Each row comes from the steps of one path. Every step used is in the known rows, and no mark comes twice. Write the path behind each row, first mark first.
In the rows, 128 means zero.
Known rows
D/B/M/P/K: [101 102 120 117  88 121 109 128 138 139 140  91 124 102 119 104 114 120
 126 133 221  77 174  80 116 124 164 153 135 133 100 158 146 141 101  69
 143 139 114 133 163]
E/Z/P/X/J: [139  85 135 102 120 140 110 143  91  92 126 179 121 133 118 135 149 129
 126 140 165  85 236  67 135 155 158 156 127 166  74 178 132 113  97  60
 127 110 153 141 159]
Y/D/B/M: [109  76  98 107  85 129 125 112 152 146 115  90 137 107 126 125 108 110
 125 143 196  98 152  77 106 101 165 149 138 140  98 165 105 181 145  74
 151 146 119 123 162]
J/X/P/Z/E/R: [140 141 142 108 127 144 112  98 124 131 143 168 113 148 124 150 163 141
 136 151 163  95 204 145 114 141 131 128 142 141 103 145 108 128  98  19
 166 142 135 141 170]
R/E/Z/P: [110 104 142 111 124 151  79 156 108 143 105 166 117 191 121 137 146 120
 123 130  79 101 185 107  99 172 169 161 123 176  75 165 106 131 141  79
 148 124 135 120 140]
Y/D: [127 108  84 119 114 136 141 119 138 139 111 108 132  98 127 141 117 122
 126 135 140 122 142  92 123 112 144 141 131 137 108 143 110 161 140 109
 137 134 128 121 140]
F/M/P/Q: [132 147 103 123 102 102 176 130 135  85 139  36 107  53 116 112 160 128
 120 121 177 103 150 136 133 139 144 140 135 124  47 153 132 105  77 107
 151 116 126 128 137]
J/X/P/Q: [164 187 110  94 116 124 182  88 123  52 127 147 119 101 112 119 167 142
 137 141 211  98 203 141 149 132 135 121 139 131 109 156 113 122 108  35
 136 119 154 141 160]
X/J/Q/P: [165 177 171 105 122 113 165 102 101  61 153 162 119 123 126 101 202 136
 133 147 222 117 223 136 155 110 156 100 147 128  91 125 115 116 102  27
 136 116 142 131 147]
P/K: [136 117  85 132 110 136 116 128 116 141 126 126 122 114 113 118 122 127
 134 111 128 105 145 135 139 159 139 135 126 122 111 122 152 133  91 112
 116 122 137 128 141]
E/Z/P: [123  87 118 106 124 137  93 148 103 105 115 166 123 155 120 133 128 123
 123 127 126 110 181  84 116 151 140 158 122 164  95 165 132 115 126  84
 144 120 137 130 138]
B/D: [138 119  99 108 105 139 133 115 134 133 118 143 132 123 124 140 127 120
 129 137 116 118 118 116 115 117 116 144 130 128 124 145 106 156 164 115
 143 133 133 133 135]
F/M/P/X: [138 114 130 128 107 110 162 139 128 106 149  50 107  46 123 126 143 131
 124 126 182  99 162 128 148 144 156 147 140 121  62 160 137  99  70 105
 135 119 128 129 156]
R/E/Z/P/X/J: [124 106 160 108 121 153  95 152  97 131 115 180 115 172 120 138 166 126
 126 142 114  79 234  89 114 174 185 159 128 178  58 175 107 130 117  55
 132 116 149 129 156]
J/X/P/M/F: [172 154 150  82 107 105 155 101 128  53 139 129 109 107 133 108 139 140
 139 117 220 109 153 172 148 148 149 109 142 123 114 154 117 118  86  24
 140 117 152 109 165]
F/M/B/D/Y: [157 110 105  98  68 106 170 115 146 135 125  75 127 102 119 124 128 105
 129 115 147 123  70 169 125 148 144 160 142 114 113 180  84 155 142 107
 146 134 139 121 126]
Q/J/X/P: [171 175 163 100 125 115 162  96 108  86 142 183 111  98 128 115 171 138
 137 147 199 112 187 132 149 125 140 123 149 136 117 149 116 118 109  49
 119 135 137 134 150]
X/P/M/B/K: [146 170 158  78 102 106 152 108 140 117 115 125 110 138 128  98 155 127
 136  99 203 109  91 137 137 146 140 110 137 127 153 165 103 116  90  85
 123 144 164 114 148]
Z/E/R: [ 98 118 133 124 127 152  61 132 125 184 122 150 122 183 113 151 154 122
 121 129  66  98 166 136  80 165 132 142 130 154  94 130 114 148 121 128
 148 137 112 139 133]
P/Q/J/X: [155 175 102 100 105 114 175 102 119  58 129 145 113  91 109 109 181 129
 129 145 178  87 183 134 149 123 125 125 138 141  68 145 114 133  95  79
 124 117 142 139 132]
Y/D/B/M/F: [115  63 114 103  77 116 128 109 156 136 126  70 137 101 130 122 102 112
 125 134 202 101 150  96 107 114 177 148 142 137  92 173 102 176 131  60
 152 135 117 116 165]
J/X: [152 148 136 113 126 129 132 118 123  91 128 152 124 120 127 130 127 132
 133 141 164 112 163 139 150 123 135 133 136 127 124 146 129 129 131  72
 135 121 134 131 140]
R/E/Z: [107 129 156 117 127 147  85 150 117 176 106 161 119 195 127 142 150 119
 123 127  56 103 171 128  97 175 178 144 129 167  87 156 111 141 144 102
 146 129 126 116 126]
Q/J/X: [162 155 159 109 123 117 140 113 111  96 138 177 113 104 128 117 154 130
 132 147 171 110 169 132 152 119 135 130 145 135 106 142 123 127 116  76
 118 130 128 131 134]
F/M/P/Z/E/R: [108 101 138 136 112 122 107 140 136 164 154  59 100 100 128 143 156 127
 119 131 131 102 151 141  96 149 141 147 137 134  43 143 126 112  68  91
 181 139 108 128 147]
Q/P/M: [148 123 131  93 100 105 136 128 125  82 145 115 104 116 135 101 144 125
 132 110 182 118 105 165 141 126 124  98 136 128 105 118 131 111  73  86
 133 137 133  95 139]
E/Z/P/X: [128  68 113 102 117 142 103 148  99  99 120 165 121 137 114 139 132 125
 125 132 141  89 207  80 132 157 147 162 124 165  81 175 130 113 104  79
 130 114 147 137 156]
J/Q/P: [149 150 126  99 114 112 156 107 115  62 145 137 115 132 117 104 179 128
 133 133 187 127 178 171 157 111 132 107 145 127  97 117 107 110 112  48
 147 123 132 122 145]
J/X/P: [164 172 142 102 128 127 159  97 120  79 132 161 122 112 125 126 147 143
 139 140 200 114 188 138 148 131 141 124 141 127 136 153 120 119 121  39
 135 127 145 135 161]
R/E/Z/P/M/F: [118  88 152  93 105 130  77 158 115 120 112 136 107 185 128 122 138 118
 123 110  98  97 156 138  98 188 179 149 125 173  55 166 104 130 108  63
 151 114 140  99 145]
R/E/Z/P/K: [114  99 119 112 115 154  73 156 102 150 104 165 114 183 113 132 143 119
 127 122  79  89 194 111 104 187 175 164 122 173  66 161 119 134 121  70
 140 121 139 120 147]
B/M/P/Q/J/X: [135 170 161 113 110  99 162 116 131  88 148 109 104  86 118  97 162 125
 122 153 235  84 222 106 146 114 158 148 142 141  53 167 139 103  88  60
 129 123 123 137 159]
Q/P/Z: [137  95 136 124 115 120 138 117 128 129 168 123 113 119 139 134 147 134
 134 141 161 127 141 144 132 106 112 110 141 125 110 118 124 105  75  64
 156 148 122 118 146]
X/P: [144 158 134 114 130 126 162 102 124 114 133 138 125 119 126 124 153 141
 136 128 172 131 158 128 125 137 135 118 134 128 143 136 116 114 116  87
 129 135 142 133 154]
D/Y: [120  95  64 112 107 131 134 125 137 131 133 122 135 116 123 136 120 121
 126 128 135 126 123  99 117 121 132 139 132 139 126 132 110 163 124 123
 135 135 130 124 145]
J/X/P/Z/E: [147 140 132 108 127 140 133  95 125 129 152 157 116 130 128 146 157 143
 140 147 178 105 199 133 124 128 125 122 142 130 113 144 110 125 101  28
 169 138 140 141 173]
E/Z/P/M/F: [132  69 127  86 102 115  89 151 110  78 122 134 111 150 128 115 121 120
 122 103 147 105 145 121 115 169 150 143 123 161  72 165 129 114  89  69
 149 110 143 104 143]
F/M/P/X/J: [149 131 151 127 110 109 170 134 120  99 154  65 107  42 126 121 161 135
 125 133 206  95 190 116 150 143 168 142 142 121  55 163 139 100  64  86
 131 115 133 133 158]
M/P: [114 157 125 132 137 124 142 142 128 120 141 105 116  81 128 129 127 140
 121 135 163 113 165  79 133 117 135 144 128 134 119 135 147 105 105 115
 134 129 118 131 130]
R/E/Z/P/M: [111 102 137  97 113 144  73 162 110 130 103 157 107 191 125 126 145 115
 123 119  91  93 158 119  98 175 167 150 120 177  61 157 107 134 122  78
 150 124 141 106 141]
Z/P/X/J/Q: [155 102 121 105 115 135 146 125  95  35 139 158 119 102 111 114 168 136
 134 153 229  92 237  88 162 123 139 147 130 144  70 152 109 111  90  37
 118 102 165 148 181]
E/Z: [120 115 135 114 128 133 101 140 115 148 117 159 126 160 126 140 132 122
 122 122  97 114 163 112 114 155 151 136 129 152 109 154 138 126 132 113
 142 126 126 125 121]

Write each row's path
[140 124 124 107 113 115 148 105 121  84 161 132 111 135 125 116 181 131
 134 142 185 125 174 171 149  99 120 102 145 126  84 109 103 109  93  30
 170 132 132 122 152]
J/Q/P/Z
[137 167 139 118 129 126 170 129 109  81 155 127 111  61 119 124 171 146
 126 154 227  79 251  72 166 117 160 137 139 136  78 146 135 103  74  60
 121 111 142 145 161]
M/P/X/J/Q
[105  90 145 113  91 119 106 119 145 139 134 106 135 140 127 108 118 113
 127 138 198  98 140 109 107 116 154 139 136 132 115 157 122 152 135  84
 145 142 116 131 155]
D/B/M
[136  95 206 124 105  88 126 116 144 125 152  81 123 137 137 104 121 120
 126 122 181 130 149 169 128 147 172 134 142 122  92 160 127 111 103  84
 128 114 119 115 160]
B/M/F
[154 133 155 119  93  97 164 124 137 131 129  68 121 111 125 111 133 114
 129 110 151 130  79 194 140 158 149 144 139 108 116 167 108 120 122 119
 133 127 135 121 112]
F/M/B
[166 126 161 110 112 120 168 114 106  85 162 146 117  86 126 122 171 139
 136 145 212  97 216 121 166 125 148 113 148 129 101 146 130 105  66  56
 107 125 143 132 162]
Q/P/X/J
[128  79  90 108 113 142  85 148  95 114 114 164 120 147 111 127 125 123
 127 116 125  95 193  89 122 171 148 162 121 160  84 161 148 118 102  73
 136 115 142 130 146]
E/Z/P/K
[134 124 131 123 129 131 152 100 131 141 151 131 119 124 136 139 155 144
 137 140 169 130 153 127 115 123 119 112 134 127 127 126 111 113  93  63
 157 147 141 132 163]
X/P/Z
[139 161  98 110 106 114 173 108 122  82 128 130 115  97 109 109 181 126
 126 137 155  97 161 127 135 127 120 122 133 142  71 133 113 131  93 116
 120 122 137 137 124]
P/Q/J
[132  97 120  84 101 122 100 153 109  96 109 154 113 162 122 114 122 114
 124 109 147 100 132 114 122 163 142 153 120 160  98 171 122 118 111  82
 140 122 151 112 124]
E/Z/P/M/B
[130 156 177 105 109 112 129 123 147 164 106 130 129 156 122 115 134 116
 130 113 148 111  89 111 148 132 140 143 140 125 177 189 107 123 128 128
 112 141 147 134 117]
M/B/K
[154 132 120  96 106 117 165 107 112  55 150 138 113 113 112 111 183 130
 136 138 202 106 204 165 174 117 138 110 148 128  84 128 106 108  92  42
 133 118 143 129 163]
J/Q/P/X
[142  96 128  94 116 137 116 136  87  69 126 184 119 140 112 127 168 128
 127 142 181  83 252  82 143 150 161 151 131 166  60 172 121 113 101  35
 136 104 157 142 163]
E/Z/P/X/J/Q
[114 119 132 120 129 146 109 103 130 177 148 145 115 159 126 153 171 140
 133 140 131 111 178 134  84 147 122 121 135 143 105 127 101 126  87  64
 169 153 131 139 166]
X/P/Z/E/R
[ 90 109 178 138 123 124  85 135 141 185 158 102 105 146 130 134 144 124
 118 152 162  93 199 106  97 128 151 153 136 146  60 146 136 110  85  77
 162 145 104 134 165]
B/M/P/Z/E/R
[153 178 164 114 129 120 153 107 106  78 140 161 124 131 125 107 190 135
 130 146 199 116 211 126 146 116 156 109 139 128  92 124 114 129 120  53
 135 110 145 137 140]
X/J/Q
[156 141 146 112 118 130 163 111 105  79 145 155 121 102 116 121 183 136
 134 152 210  87 236 120 168 128 158 118 141 130  79 140 114 126  89  59
 113 105 158 145 166]
P/X/J/Q
[100  80 115 137 125 147  88 125 136 204 160 123 119 156 133 159 143 129
 129 139  95 114 144 120  91 125 104 125 129 133  90 115 112 138  94 110
 180 145 120 137 147]
P/Z/E
[124 119 127 105 112 128 110 108 120 112 156 146 107 167 117 128 195 127
 130 144 150 108 195 177 122 122 123 110 146 141  66 111  95 120  88  28
 180 138 123 128 154]
J/Q/P/Z/E/R
[145 130  84  91  79 125 165 111 145 148 118 135 139 128 116 135 112 110
 131 129 138 116  84 124 126 130 127 164 135 127 166 172  78 172 169 110
 130 140 146 130 114]
M/B/D/Y
[ 85 119 123 139 135 145  90 143 133 184 156 113 106 121 128 158 145 139
 118 148 120  91 184  84  93 127 122 148 129 149  79 125 132 117  76  93
 174 146 108 138 142]
M/P/Z/E/R
[ 92 117 114 139 135 140 111 139 134 181 165 101 109 104 132 154 139 140
 122 144 136 101 178  72 104 114 115 142 129 138  88 124 134 114  79 102
 176 143 112 139 146]
M/P/Z/E
[113  73 165 108  81 102 111 115 150 125 145  80 135 131 131 104 111 117
 127 127 206 102 139 133 107 132 167 137 142 127 108 168 117 147 117  67
 146 129 113 121 159]
D/B/M/F
[152 127 153 123 121 134 154 120 110 108 145 149 125  93 124 132 160 137
 133 148 189  88 214 101 158 136 154 125 136 131  97 148 129 126  84  89
 100 113 153 144 160]
P/X/J
[110  84  63 107  91 141 129 116 146 138 109 101 141  95 124 138 108 118
 126 138 168 100 137  70 106 103 148 144 133 140 116 153 102 187 145  89
 152 144 122 124 145]
Y/D/B
[152 184 111  99 113 115 197  87 120  77 133 139 115  93 111 108 196 140
 134 134 194 107 184 129 130 135 129 113 138 139  98 141 104 117  89  76
 121 130 149 140 150]
X/P/Q/J
[133 131 137 131 115 105 154 139 132 113 144  51 109  64 128 119 140 129
 122 120 167 120 135 133 131 138 151 144 137 120  75 150 139 102  92 112
 149 124 117 122 138]
F/M/P
[ 95  98 133 100  99 131  86 123 150 150 111 120 136 141 123 120 133 117
 126 122 169  86 113  58 112 107 139 131 140 137 144 175 117 157 120 106
 145 150 128 137 153]
D/B/K
[101  82  88  97  91 139 107 116 156 157  97 102 138 108 123 134 120 113
 125 130 173  89 131  36 109  95 154 143 141 144 121 179 101 184 133  90
 152 152 129 129 160]
Y/D/B/K
[132 144 156  84  92 102 116 135 147 130 106 112 110 153 130  95 129 109
 128  93 166 100  44 139 142 140 134 119 132 127 141 164 112 130  93 125
 122 139 156 104 121]
P/M/B/K
[166 155 161 106 124 119 156  94 113 104 154 179 107 101 134 124 172 140
 138 155 197 110 184 132 142 116 130 120 149 135 106 141 112 117  92  36
 137 143 136 134 157]
Q/J/X/P/Z
[169 164 113 105 118 133 151  97 112  89 131 159 118 103 116 120 143 142
 143 129 200  99 199 143 154 151 148 128 140 123 125 149 135 122  98  28
 127 123 151 135 169]
J/X/P/K
[106  85  73 111  80 132 125 120 145 150 121  78 129  77 118 121 105 115
 125 137 214  78 180  56 114 112 174 161 137 140  84 165 127 172 115  60
 148 143 118 126 170]
Y/D/B/M/P/K
[162 156 116  67  80 102 164 106 124  56 134 133 107 136 117  92 172 115
 135 119 202 111 123 193 157 118 126 110 145 123  99 132  86 128 117  38
 151 128 149 107 135]
J/Q/P/M/B/D
[ 92  79 127 137 125 153  62 129 135 207 147 137 116 178 128 164 150 127
 124 144  76 102 153 135  77 141 112 132 129 147  79 116 110 143  91  99
 178 150 114 136 144]
P/Z/E/R
[149 151 164 110 121 124 140 100 106 107 170 159 114 140 128 119 211 137
 134 152 201 109 235 130 133 110 143 100 149 131  69 118 105 122  84  18
 165 124 137 137 156]
X/J/Q/P/Z/E
[161 128 137 107  78 104 167 116 141 134 123  78 124 108 122 119 131 109
 130 115 143 124  73 185 131 152 142 154 141 109 114 178  93 138 146 111
 142 130 138 123 117]
F/M/B/D
[143 124  81  72  67 113 145 126 146 118 115 116 118 129 126 111 112 105
 129 106 158 104  41 150 124 138 122 136 128 128 131 150  90 169 126 111
 135 138 155 101 120]
P/M/B/D/Y
[125 105 132 139 113 109 145 137 138 135 159  45 104  69 136 131 142 131
 123 130 165 119 130 135 123 128 139 140 136 118  61 141 134 101  72  93
 172 134 117 122 146]
F/M/P/Z
[170 172 148 107 113 116 158 102  95  69 152 161 116 116 118  96 199 136
 136 138 222 106 233 139 161 127 161 104 146 125  81 122 127 118  83  18
 129 112 147 130 153]
X/J/Q/P/K
[117 117 146  91 104 137  87 160 113 137 100 156 109 198 123 121 140 112
 125 116  98  92 142 132 105 183 170 158 122 172  83 172  97 134 130  76
 142 126 147 106 126]
R/E/Z/P/M/B
[114 175  85 122 122 121 172 132 131  85 134  88 114  67 112 120 152 139
 119 136 176  91 184  82 135 119 127 141 125 140  84 140 138 110  87 110
 136 118 129 139 129]
M/P/Q
[180 158 174  83 106  95 160  98 115  63 148 154 101  92 135 100 163 137
 137 126 218 108 158 164 149 142 149 111 151 132  98 149 113 116  77  35
 123 126 142 112 155]
Q/J/X/P/M/F
[108 113 173 140 123 111 124 131 143 156 163  90 109 114 139 121 130 127
 122 151 198 111 178 101 123 107 147 145 135 131  79 144 144  99  88  78
 153 140 113 129 163]
B/M/P/Z
[149 150 126 101  93 123 161 113 139 145 114 139 135 135 120 129 117 114
 132 129 133 118  87 143 133 134 123 158 133 120 167 171  89 150 172 113
 125 136 144 133 104]
M/B/D
[145 131 179 110  92  95 143 124 147 148 117  70 119 125 124 108 145 110
 128 102 156 119  72 159 143 151 155 143 147 113 122 193 107 116 109 120
 132 134 141 125 127]
F/M/B/K
